Each row was made from one path, in order. Every step used is in the known rows, and no mark comes twice. Write each row's path.
Known rows:
a/t: [ 15 -11   7  -3 -10  -2   7 -10  21   7   2  15 -22 -21  -4  -5  16  10
   1   0  15  -6 -18 -16 -14  10  -6   8  11 -12  27   3   1  21  -3 -26
   3 -11   8  -8 -19 -11  16  16   2   8   0  -2   4 -12  14   7  -1  -5]
v/a/l/r: [-14 -15 -38  22 -45  -2 -37 -58  49 -12   9 -15 -11 -45   7  -1 -22  16
   6  26   0 -16  19 -34 -49   2 -22 -56 -39  -2  31  14  -7  53   5  52
 -18 -11  22  27 -19  -3  15 -11  -8 -58 -36 -18 -69 -25 -26  -4 -24  37]
c/t/e/k/a: [ 34 -12  26 -47   1  66  31  41 -67  51 -14  60  13  51  12   9 -17 -32
 -14 -66  26   7  -9  54   3 -28  42  62   8  19 -29  29   2 -39   5  15
  17  17  -9   5  37  32 -16  14 -17  37  25  19  23  18  12  23  -3  -6]
e/t/c/k/a/l: [ 47 -20  59 -20   7  48  21  19   9  13  17  62  37  74  11  13 -56   6
  18 -42   4  13 -14  47   8 -50  34   9  13   6 -15  17 -39 -22 -29   3
  -7  22 -13 -31  52  33   3 -47 -45  11  69  -8   7  16 -11  20 -20 -13]
u/r: [-10   8 -40   4 -34  -8   4  -1   8  -8 -11 -39 -41 -31 -15  -2  18  15
   9  34   3  12  -5 -18   0   0 -18  -9   5 -18  33  16  14  18  17   5
  24 -24 -17  -3   0 -19  -7   4   6 -36 -12  -4 -59  -4  28 -19 -16  14]
r/l/a: [-23  18  -4  41   6 -39 -28 -16  20 -67   8 -43   0 -38  -4  11 -61  16
  16  22 -10   2  11 -10   7  36 -13 -25 -31   0   7  -6  -6  19  29   9
   3 -10 -29   4 -30 -18   2 -16   2  16 -21 -23  20  10 -19  -8  -1   3]
c/t/a/l/r/u: [-11 -17 -37   7 -50 -25 -57 -16  -8   8  18  37  23  -6  -2   3 -15 -15
   0 -10  10  -2  21 -33 -22 -19   2 -22 -14  27 -16  -5 -47   9 -12  27
  -7   7  54   6 -20   3 -30  40   3 -41  -8 -20 -43   0 -27  -4  -3  20]
t/a: [  3 -21 -13 -17 -34   3 -14  19 -13  14  -3  -5   8 -23  -5   6 -29 -17
  12  -6  21 -15 -12  15 -16 -22  -4 -12  -9 -12  11  22 -22  24  14  10
   9  -9  -6  -1  -4   5 -13   9  -1  10  -9   8 -42   5   6  11  -1   9]
k/c/t/a: [ 20 -12  52 -36  11  -1  20  59 -45  36  16  46  30  30  18 -13  -1 -17
  -1 -27  21   0 -30  39  -8 -17  -4   9  -1  -4 -22  11 -24 -25  -3 -14
 -22  22  18  -1  37  62 -26  -2 -15  16  24  13  14   5 -17  11  14 -20]
v/r/u/e/k: [-42   9 -72  21 -21   3  -3 -24  -9  -9 -37 -68  23  -5 -20   8  61 -35
 -28  20 -42   6  30  19  29 -15   3  29   1  19  -5 -43  40 -21  -9   2
  24  -9 -18  -3 -16 -56 -12  39  30  20 -47  17 -12   1  33   4  45  15]
r/u/e: [-51   3 -75  11 -40 -22   7 -16 -14  -7 -27 -39  33  -2  -6  10  62 -28
 -12  10 -29   7  26  -8   7 -11   7  20   6   7   4 -37  21  10  19  18
  24  -7  -3 -12 -30 -48 -12  45  29  -4 -39  -5  -9  18  10   2  40  -3]
l/a/k/c/t: [ 43  49  79  52  55 -19  19  14 -41  20  29  45   6  47  11 -20  -3  20
 -10 -12  11  15 -15  21  30  44  -4  -1   3  -7  -3  -6 -17 -36  -3 -39
 -67   9   9   4  36  64  -9 -15 -23  20  11  16  77  -1 -24  12  11 -36]
t/e/k/a/l/r: [ 24   3 -45 -13 -35  73 -22  -6 -14  38 -12  27   3  -1 -28  28 -34 -28
  -2 -30  18  -8  20  19 -18 -26  31  -2 -19  42 -26  16 -29  -9   3  65
  32   3   9  21  -7  -2   2   1 -15 -25  25   3 -38  -5 -31  14 -23   9]
a/l/r/u/e/k: [ -38   19 -111   48  -47   16  -37  -45   -3  -14  -14  -10   26   -4
  -31   23   29  -32  -11   18  -56   11   58  -23   13  -20   20   -4
   -3   46    6  -30   11    0   16   42   21   -2   23    5  -38  -73
  -16   20   12  -18  -47   -6  -30  -10  -20    8   42   14]
k/a/t/e/u: [ 30 -18  -9 -61 -14  31  26  37 -21  37 -19  18  -6 -11  -2  22   3  -8
  13 -32  50 -23 -20  -8 -16  -7  18  30  12  11 -33  17 -35  -1 -19  34
  26 -20  15 -12 -12  -4  27  30  14   4  52  -2  11  21  14  -2  -7  -6]
r/v/a/l: [-14  -8 -26  13 -11 -28 -23 -72  53 -54  26 -49 -11 -33  36  13 -41  35
   2  18 -14 -15  20 -18 -50  -7 -38 -58 -17 -24  46  10  -9  74  13  28
 -36 -20 -18 -17 -16  12  10 -16 -10 -84 -10  -2 -51 -48   8  -7 -26  37]
e/t/c/k: [ 29 -28  53 -16  31  37  29  21   6  32 -10  56  12  59  14  -7   1   9
   4 -21  -4  30 -20  17  16 -36  48  27  27  -3   9  13  37 -26  -8 -49
   5  36  -5   0  46  20 -11 -42 -21  51  21  -2  21  21   1  10 -13 -19]
r/l/a/k: [-11  46  19  60  10 -48 -29 -32   9 -58  33 -18 -18 -19 -16  -6 -62  20
  13  18  -4  -7   8 -16  34  48 -30 -31 -19  -8   8 -12 -19   2  25 -13
 -18 -17 -19   5 -23 -20  12 -19  -8  19 -21  -7  45   3 -18   0  16   6]
a/k/c/t/e/u: [ 39  20  20 -52  37  19  58  46 -63  56   7  49 -16  47  13  -1  51  12
  -1 -59  48  16 -23   1   6   5  14  34   8  20 -48   1   1 -58 -11 -30
 -16  21  44   5  52  55  -3  28  -8   5  44   9  60  20 -31 -10  23 -31]
k/c: [ 19   5   6  -7  15   2  26  17 -10  18 -10  -7   8  -6  -4  14  36   6
   3  -3  13  10 -24  24 -14  -9  -5  -4  -2  -4   0  -5  13  -8   8 -12
   4  10   4  12  16  34  -9  -9  -6 -18   4   3  -2 -13 -20  -3   3 -19]
c/k/a/t/e/u: [ 38 -31  33 -61  -3  38  21  63 -29  43 -27  54  -8  25   5  18   9  -6
   6 -38  45   5 -26  -8 -14 -18   9  33  20   8 -34  28 -28 -14 -24   6
   3  -2  20  -7  17   8  31  33  -3  38  73  -5  47  43  26  11 -22 -16]
r/u/e/k/c: [-14  22 -45  14  -9  22  23   5 -43  14 -29 -14  53  35 -11   9  63 -44
 -23   1 -52  16  26  34  33 -34  14  37  27  26 -13 -45  44 -42  28  -7
  15  23  -2  -1 -11 -30 -26   4  21  10 -23  17  37   1  -1  14  71 -14]
k/c/t/e: [ 25 -12  27 -61  35  27  55  40 -46  53  -9  36   0  41  22  -2  63  -1
 -16 -54  35  18 -24  38 -26  -5  23  47  -9  18 -40  -8  16 -38   3 -30
   2  39  21   5  45  64 -11  32 -13   0  28   0  41  21 -29   0 -11 -36]
c/t/a/l/r/v: [ -6  -9   0  22   5 -28 -68 -21  16 -12  42  22   9 -20   8  11 -35   4
   5   0   6 -19  14 -33 -27   1  -9 -62 -11   0  10  36 -49  40 -27  37
 -32  -6  29   3 -12  19 -19  -5 -16 -50   4   4 -57 -40 -20  -4 -38  15]
c/t/e/u: [  6 -26 -40 -63  15  21  39  32 -47  35 -22  11 -18   2  21  14  38   6
   6 -46  50  21  -5 -25 -19  -1  41  37  -9  21 -27  23  12 -14  -1   5
  17  11  32   1  30  25 -14  46   4  18  18 -14   4  40 -15 -16  -7 -11]
v/a/t/c/k: [ 27 -34  92 -23  22  13  15   6  37  23  -1  70 -21  35  34 -45  14  25
  -6   8 -16   4 -22  -8 -22  -3 -21  12  25 -39  16   0  17   1  -7 -57
 -41  20  -5   0  29  37  30 -32 -21  29  22   0  29   9  19  17 -21   9]
v/r/u/e/t/a: [-46 -21 -37 -17 -46  -8  -3  -7  -5  -7 -12 -57  60  11  -3   0  10 -61
 -23  -6 -25 -32  17  32  28 -39  15  29  -3  13 -18 -37  -1  -1 -28  23
  23  -4  -9 -18 -32 -59  -9  34  43  24 -45  13 -15   5  46   7  52   4]
v/r/l/a: [-27  13   6  45  16 -46 -36 -24  44 -68   8 -90 -10 -58 -17   8 -42  24
   9  39  -2  -3   5   9  -1  54 -35 -33 -47   0  -3 -23  -8  14 -16   4
   6 -21 -32   8 -24  -7  13   0  10   5 -31 -20   0   2 -15 -15 -10  15]
l/r/u/e: [-57   3 -82  45 -39 -30 -26 -27  -2   6 -36 -28  43 -24 -22  10  76 -36
 -10  32 -30  -2  33 -33   9   6   9  -3   8  18   5 -23  25  10   3  46
  26  -9  21  30 -54 -57 -14  32  39 -11 -58  -3 -34   0   4  -7  11  -1]
t/c/k: [ 20 -21  43  -7  34  14  13  31   5  37 -20  36  -3  30   8  -5  32  18
  11  -5   6  34 -24   7  -9 -14  14   5  16 -15   7   7  18 -20  -9 -50
   2  20  -6   2  52  48 -10 -14 -29  31  29  -5  -3  30  -8   8 -34 -11]
t/e/k: [ 17  -9 -41 -37   3  63  17   4 -31  33 -34   8 -19   6  -4  14  12 -18
 -12 -31  16  11   6  20 -11 -28  38  40  -1  22  -3   9  35 -10  27 -21
  42  16 -14  12   8  -4 -13  14  -3  18  -9  13   0  11   0  16  -4  -4]
a/k/c/t/e: [ 37  19  56 -40  39  22  55  31 -51  58  11  63 -16  70  16 -21  56   1
 -15 -62  38  10 -28  33  -1   8   8  44   8  14 -41 -12   3 -53  -2 -49
 -16  33  24   8  52  69   0  32 -23   7  33  19  72   9 -27   6  10 -38]
a/k/c/t: [ 31  29  65   8  33 -10  34  19 -36  32  25  58  -3  51  11 -19  35  11
  -4 -34  20  15 -32  19  22  15 -12  13  15  -9  -9   2  -2 -46  -6 -47
 -41  21  24   8  49  56  -8   3 -23   7  19  23  52 -14 -19   7  21 -26]

Write each row's path:
[ 21 -16 -10 -41  16  61  33  15 -49  44 -15  47 -23  36  20  -3  17 -15
 -21 -50  17  26  -1  24  -5 -16  49  60   0  27 -16  17  35 -34  20 -26
  16  30   1   8  37  21 -23  27 -16  41   2  14  24  14  -4  14   1 -11] | c/t/e/k
[-15   9   2  -2 -28  18  21  10 -27   8  30  26  39  51  -7 -23 -29 -56
  -2 -20 -12 -33   4  24  53 -26  17  29  11  -8  14   6 -18  -3   6  15
 -14  -3  -6 -23 -10 -58   1  -8  -2  59 -33  40  27   0  29  33  62 -13] | u/e/t/a/k
[ 29  -5  26 -37  -2   5  12  39 -24  13  42  37  18  33   9  -3 -25   0
   9 -39  19   5 -16  37 -26 -25 -12  -6 -24   6 -25  -3 -63 -16  -8  -6
 -31  20  28 -27  43  60 -15   4 -39 -18  41  -2   1   3 -46  13  11 -13] | k/c/t/a/l
[ -2  18 -26   6  17  42  41  32 -37  19 -13  -5  28  29 -16   5  45 -34
 -13   1 -44  13  10  46  30 -19  15  32  14  11   0 -16  34 -37  20   1
  -1  17 -10  -4  19 -12 -13 -25  -6  41 -15  29  26  -5  -7  22  53 -22] | u/e/k/c
[  0  -9 -56 -58  -8  16  41  40 -41  21 -21 -13 -56  -4   2  -2  43  12
   4  -5  30  25   1 -38  -1   3  20  28  -4   5 -15  25  11 -15   0   6
  24  -6  23  -4  35   2 -11  38  11 -14  24 -15 -27  34  15 -36 -10   0] | c/t/e/u/r
[ -9  18  35  44  20 -46 -35 -25  62 -67  22 -58 -26 -55 -17 -13 -39  30
   1  36  -8 -21  -6  -7   5  66 -43 -22 -29  -5  -5 -36 -17  14 -31 -15
  -8 -24 -18  -5 -41 -22  36   4  10  18 -11 -15  31  -8   5 -10  -9   6] | v/r/l/a/t
[-15  15 -34  26   0 -30 -18 -26  22 -37  -6 -66 -38 -46  -5  13  12  25
   3  42 -11   0   4 -33  -2  10 -25 -43  21 -30  45  24  27  39   4   8
  10 -35 -29  -4 -16 -15 -12 -13  15 -69 -10   8 -65 -45  47 -31 -36  14] | u/r/v
[-24  -8 -34   3 -30 -35 -19 -34  18 -10 -31 -70   1 -42  -3  18  51   8
 -11  14   9   2  -1  -5 -15   0 -18  -5 -10   6  -8 -33  15   3 -28 -10
  32 -19  -4   7 -20  -6  -7  50  33 -37 -28  -9 -41  -6  17 -20  -5  22] | v/r/u
[  2   8  11  -3  20  -9  -8 -16  19 -36  11  -6 -25 -18  -5  -9 -33  13
  -3  -6   5 -11   9  -4 -10  42  -8  16 -25  12 -23 -26 -17  14  20 -24
  14   2 -10  -8 -44 -27  34  21   7  23  -3 -25  76  22 -13   1 -13 -12] | r/l/a/t/e
[-22  19  29  63   6 -41 -55 -70  38  -8  11  -7 -13 -37  16 -15 -12  12
 -14  38  -9 -38  11 -47  -1  28 -42 -68  16 -31  45  28  28  53  -1  23
 -44 -22  -1  53 -39   2  10 -37  17 -52 -54  32 -43 -76  25 -10 -29  34] | l/r/v/a/k
[  5  13  50  33  47 -27 -12 -10  42 -34  30   4 -10 -16 -16 -21 -54  30
  14  20 -21 -13   2  -8   5  47 -11 -13   7 -15  -4 -30 -17  -1   5 -41
   0  -2 -16 -13 -25 -10  22 -46  -4  21  13 -24  54   7 -31  -3  -9  -5] | r/l/a/t/c
[  2 -28  14 -25 -11  -3  -2  35 -31  20  15  37  13   7  14 -10 -20 -16
   4 -23  29  -4 -20  10  -5 -14   4  14  -8 -12   3  31 -27   5   2  -5
 -13   5  10  -6  23  33 -24  16 -14  30   0  10 -16  13   4  13   1  -1] | c/t/a
[ 60  28  34   0  53  62  23  17 -33  41 -15  37  -9  32  -3  -2  -7  -7
 -26 -14  -3   1   1  42   3   4  27  32   7  21 -21 -25   3 -33  15 -50
 -10  27  -5   1  -6  21  11 -12  -4  31  18  13  91   9 -11  26   5 -41] | l/a/t/e/k/c
[-16 -16 -56 -28 -44  25  14   0  -2 -23  32  -6  40  29   1   2 -51 -44
   8 -16 -24 -25  18  28   9 -48  27  15 -21  12   5  -4 -50  25   8  43
  -3  -1  -2 -50 -10 -56   3   1 -14  21 -18   5 -13   6  -3  27  50  -5] | u/e/t/a/l
[ -22    9  -42   13  -27  -32  -25  -67   57  -69   25  -74  -44  -38
   22   -3  -35   41    3   47  -34  -11   25  -30  -35   -3  -57  -62
  -11  -37   54   10   -5   75   15   35  -27  -35  -33  -25  -10  -13
   13  -23    0 -115  -10   -4  -83  -54   38  -28  -33   49] | u/r/v/a/l
[ 15  10  90  35  59 -18 -16  15  41 -32  18  43 -13  22  -2 -27 -42  31
  10  18 -23  15  -8  -8  13  38 -13  -6  10 -10  -9 -21 -11 -19  -5 -67
 -26  17 -11 -11   4  12  24 -43 -24  60  35 -24  85  32 -17   7 -21 -17] | r/l/a/t/c/k
[ 20 -22  46  -8 -16  11  -3  34 -14  13 -20  37  26  19   7  13  -9 -10
  11 -13  21  18 -29  27  -2 -23  -8   7  12 -16   8  38 -14  -1  -7  17
  -9  -3 -12   5  29  32   2  -1 -18  25  39   3  -2  22  26  18 -27  -4] | c/k/a
[-26 -23 -26 -20 -27  24  18  23 -23   3   5  -3  47  25   2  -8 -28 -60
   0  -9 -20 -29   8  32  28 -36  35  31   1   0  11  10  -8  14  14  38
   5   5 -10 -21 -19 -57  -6  -6  10  56 -35  22  -6  11  24  27  44 -12] | u/e/t/a
[-15 -15  -9 -11  26  32  55   9  -3  15  -4   1  39  44  -4  -8  21 -22
   0  -7 -30 -10  10  26  29 -18  60  34  15   0   4 -15  33 -15   2   5
  22  15 -16 -23  10 -29  -4 -30  -3  43 -14   9   3  11  -4  13  25 -24] | u/e/t/c
[ 38 -20  73  -9  43  16  18  27  22  35  -5  73 -23  36   8 -22  34  24
   5  -8   0  22 -29  -5  -5   2   7  16  35 -19   6   0   9 -21 -22 -76
 -14  17   6 -13  32  32  17 -10 -27  40  40  -2  34  25   5  15 -28 -16] | a/t/c/k
[ 27  -9  41  -3 -21   4   4  15   6  12   4  24   9 -11  -8   6 -17  -8
   5 -12  24 -23 -30  11  -5   2 -13  10  18 -18   7  19 -33   9 -13  16
   6 -21  -6 -12 -17   1  24   8  -1   1  28  10  -2 -11  27  14  -9  -2] | k/a/t
[ 30 -21  78 -14  22  24  13  51 -11  39 -15  49  25  41   6   6  -3   2
  17 -16  14  20 -31  37  -6 -22   5   6  24 -14 -12  22 -13 -27 -19  -3
   1   6 -19   0  51  58  -2 -23 -29  28  64   4  -2  31   4  17 -37  -6] | t/c/k/a
[-18  44  29  57  12 -55 -36 -35  37 -61  27 -62 -28 -34 -20 -10 -49  25
   5  31   1 -11  -1   3  25  65 -50 -38 -34  -7  -6 -28 -22  -4 -14 -17
 -17 -25 -26   9 -15  -7  22  -3   1   7 -28  -3  23 -12 -12 -10   2  14] | v/r/l/a/k
[-34   5 -72 -15 -40 -29  -7  11  17 -65   2 -69 -53 -67 -29   8 -16  28
  33  38 -11  12  10 -59  21  11 -34 -26  -4  -1   2  20  13   4  19  29
  35 -31   2  -3  -9 -61  -5 -17  21 -24   0 -30 -45   1   7 -51  21  31] | e/u/r/l
[ -3  34  40  32  27 -29  -9  -4  49 -49  29 -21 -49 -18 -30 -40 -47  45
  10  49 -35  -5   9 -23  26  56 -33 -20  13 -21   1 -26  -5  -4   6 -37
   3 -18 -27 -22 -23 -31  22 -49   1   1  22 -27  23   3  -5 -18 -22   7] | u/r/l/a/t/c
[-35 -10  -9  -5  -4 -36 -16 -17  51 -56   5 -75 -20 -54 -17   5   1  20
   9  18   9  -2 -15   4  -6  29 -41 -16 -31  -1 -16 -15  16   5 -21   2
  31 -14 -17  11  -9 -14  11  15   5 -13 -19 -17 -29 -14  -7 -20   2  23] | v/r/l
[-30   5  -9  18 -15 -35 -21 -47  34 -46  -2 -72 -38 -47  24 -10  -9  25
 -10  57 -34 -15  11 -27 -16   2 -46 -47  14 -46  58  27  35  63  18  19
 -18 -33 -40   3 -18 -10   5 -32  22 -78 -32  13 -73 -56  63 -26 -35  40] | u/r/v/a
[-16   0 -84  36 -51 -23 -55 -58  27 -11 -12 -18   7 -41 -17  27  18   8
   4  14   6  11  31 -47 -23  -7  -3 -45 -12  30   5 -20 -14  20   3  29
  25  -7  37  20 -39 -26 -14  33  15 -77 -22 -26 -57 -10 -36 -19  -8  19] | a/l/r/u
[-50  -5 -65  38 -42  -8 -17 -35   0   2 -26 -15  57   4 -12  10  44 -50
 -19  17 -35  -7  38 -30  37 -18  50  14  19  31   6 -20  46   4   7  51
  26   5  23  26 -60 -82 -15   9  48  10 -66   2 -16  -7  14  -3  35  -9] | l/r/u/e/t
[  0 -15  59  36  44 -23 -38 -49  71  17   7  14  -9 -38  16 -33   2  27
 -12  42 -26 -43   1 -44 -31  32 -17 -53  36 -34  33  12  33  47 -25  -4
 -28  -8   6  32 -39  17  23 -62  17 -43 -14  13 -39 -62  11 -10 -58  25] | l/r/v/a/t/c
[-31  30 -57  33 -11 -45 -27   0  10 -84   4 -85 -44 -68 -28   9 -54  34
  31  62 -20  13  26 -59  32  37 -27 -46 -19  -4  14  10  -8  16  21  27
  10 -35 -13  -8 -22 -51  -2 -35  27 -10  -5 -36 -15  14   4 -44   6  20] | e/u/r/l/a
[-28 -16   3  44  -2 -30 -55 -62  45 -15  -9 -35   3 -65  20  -1  -1  12
 -11  47 -15 -29  11 -44 -33  14 -20 -68   3 -23  47  35  39  68  -2  44
 -24 -16   0  50 -45   7   0 -38  23 -58 -55  13 -66 -68  22 -16 -46  34] | l/r/v/a
[ 25 -11  -8 -72  36  25  59  61 -55  48 -16  23  -1  21  22  17  59   5
   2 -50  45  22 -18   5 -19  -6  29  38  -5  27 -52   7  15 -37  -8 -12
   4  27  42   2  50  54 -14  25   2   4  44 -11  31  29 -39 -14   6 -31] | k/c/t/e/u
